Every row comes from one small tree of marks. The marks that hang from a mark follow it in brackets, in the order of their numbers. Every link used is in the known rows. Which tree was each row made from?
Known rows
z_388[z_142]: [  8   9  10  -6  12 -28 -20  15   8  12 -21  -2  19  24  -6 -64  -3 -27
 -11  14  30]
z_388[z_40 z_142[z_525 z_992]]: [-17  14  18 -26  44  -1   6  16   6  23 -40  24  -3  12  17 -44 -34   3
 -10   9   9]
z_142[z_525 z_992[z_388[z_140[z_40]]]]: [-24   2 -20 -25   5  19 -12 -20  20  -4 -13  29  -2   4  -3 -43 -19  18
   0   2   0]
z_40[z_142]: [ 20   1  14   6  11 -29 -38  22   1  18  21 -28  46  11   4 -21  -1 -22
 -15  35  34]
z_388[z_40 z_140[z_142[z_992]]]: [ -6   3   9 -26  11   5  -9  -7 -16   3 -25  18  -6   2 -24 -35   6 -67
  -7   8   2]
z_388[z_140[z_40 z_992] z_142[z_525]]: [-27  11 -23 -39  15  -2 -14 -66  43  41 -14  31  16  17 -39 -65 -17 -23
  -5 -24 -12]
z_388[z_40]: [ 20   5  11  -9  24 -27  -2  35   5  61  11   0  23  21   0 -42   4 -43
 -10  39  49]
z_525[z_142[z_992]]: [ 13  20  13   1 -16  -5 -35  -3   2  14 -18 -27  16  -7  12 -18 -16 -18
 -20  13  68]
z_992[z_142 z_388]: [ -2  -4   3   2  23  -3 -27  65 -12 -43  -2  13  28   6  16 -53   4  14
   7  41  26]
z_140[z_388]: [  6   8  -1  -6  12 -38 -35  -6  13  61  10  -5  51   5 -23 -46  12 -34
 -12  17  57]
z_388[z_40 z_140[z_142[z_525] z_992]]: [-11   5  -5 -42  18   5 -16 -38   0  60 -17  11  41   8 -29 -45  -6 -51
  -6  -5  -6]
z_388[z_140]: [ 32   1  -1  -5 -13 -35 -20 -17   4   5  -2 -10  20  27 -16 -46   4 -49
  -9  17  26]
z_140[z_40]: [  4   8  -5 -12   3 -19 -18  12  23  68  32  -3  31  10 -22 -44   3 -34
 -10   9  54]
z_525[z_142[z_992[z_388[z_140]]]]: [  7   9  -5  -4 -15  10 -34 -15   5 -41 -44  -1 -11   3  10 -35  -5 -10
  -5  35  30]
z_388[z_142[z_525 z_992[z_40]]]: [-12  11  20 -23  32  -2  -3  -1  12 -16 -36  14  -8   5  22 -44 -30  21
  -7  -1  11]
z_142[z_525 z_992[z_40 z_388]]: [-10   3   9 -15  26  12 -10  22  11 -10 -14  10   2  -5  40 -34 -14  44
   3  23  25]
z_992[z_388[z_140 z_142[z_525]]]: [ -2   1  -7 -20  19  -3 -16  -9   9 -30 -55  18  11  34   4 -75 -17  18
  -1  21 -13]
z_140[z_388[z_40 z_142]]: [-15   8   5 -20  54 -26  -8   8  18  58 -26  32  19  19 -24 -68   8 -46
  -9  37  25]

Write each row's tree
[ -4   1 -12 -29 -10  -3 -26 -25   5  35   5   3  27   9 -55 -53   9 -63
  -8  -5  14] : z_388[z_140[z_40 z_142]]
[  1   7  17  -5  13  -7 -33   8  -1  13  -2 -20  41  -3  26  -1 -35  24
 -16   9  19] : z_40[z_142[z_525 z_992]]
[-12   9   3 -29  14 -11 -47 -19  -8  70 -16 -15  85  -6 -28 -48 -11  -8
 -16 -12  37] : z_140[z_142[z_525] z_388]
[-31   5   9 -32  35  34 -14  36 -14  23 -32  16  24 -11  16 -38 -12  14
  -1  19  11] : z_140[z_142[z_525 z_992[z_388[z_40]]]]
[-11  -2   8   7  15   7 -36  41   2 -30   1  -1  17  -6  26 -16   4  12
  -3  44  18] : z_40[z_142[z_992[z_388]]]
[-16   5   6 -25  57   3   1  44  10  24 -45  28  16  26  22 -71 -17  20
  -1  44   7] : z_992[z_388[z_40 z_142[z_525]]]
[ -3  -1   5  -8  29   5 -26  51 -16 -31 -16   7  45   5  29 -48 -25  54
   3  29  19] : z_992[z_142[z_525] z_388]
[ -4   5  11 -28  23  -4   2 -39  14 -45 -50  23 -25  16   8 -50 -28   3
  -4  -2 -16] : z_388[z_140 z_142[z_525 z_992[z_40]]]
[-30  10  11 -28  48  -5 -14 -32  23   7 -39  28   8  -5   1 -48 -21  17
  -8   0  13] : z_140[z_388[z_142[z_525 z_992[z_40]]]]
[-19   3   1 -22  43 -15 -39 -43  34  56  18   2  64 -13  -6 -18  -4   0
  -8  21  16] : z_140[z_388 z_992[z_40[z_142[z_525]]]]
[  0  -4  10 -13  53   3 -14  50   4  30  -5   0  44  16  31 -28 -17  25
  -5  63   8] : z_992[z_388[z_40[z_142[z_525]]]]
[-21   5  15 -18  54  -5 -22  -4   9  52  -8  12  41  -9   8  -3 -25   3
 -14  29  13] : z_140[z_388[z_40[z_142[z_525 z_992]]]]
[ 11   2   4 -19  31 -25   8   0  10   3 -38  27 -14  41 -17 -66   1 -59
  -6  34  -1] : z_388[z_40 z_140 z_142]
[  0   0  -8 -11   1 -17 -25 -18   1 -33   3  21  19   6 -21 -45   3 -40
   2   7   4] : z_388[z_140[z_992[z_142]]]
[ 13  16  18  -5  -1   0 -22  -4  11  -6 -16 -20  -5  -9  18 -18 -12 -16
 -13  27  63] : z_525[z_142[z_992[z_40]]]
[ -6  -1   6 -12  39  -5  -8  39  19 -31 -27  22  -8  21  12 -74  14   1
   6  49  17] : z_992[z_40 z_388[z_142]]
[ -9   3   7 -22  44   4  -6  23  17 -15 -39  15   9  20  26 -71 -13  39
   3  35   9] : z_992[z_40 z_388[z_142[z_525]]]
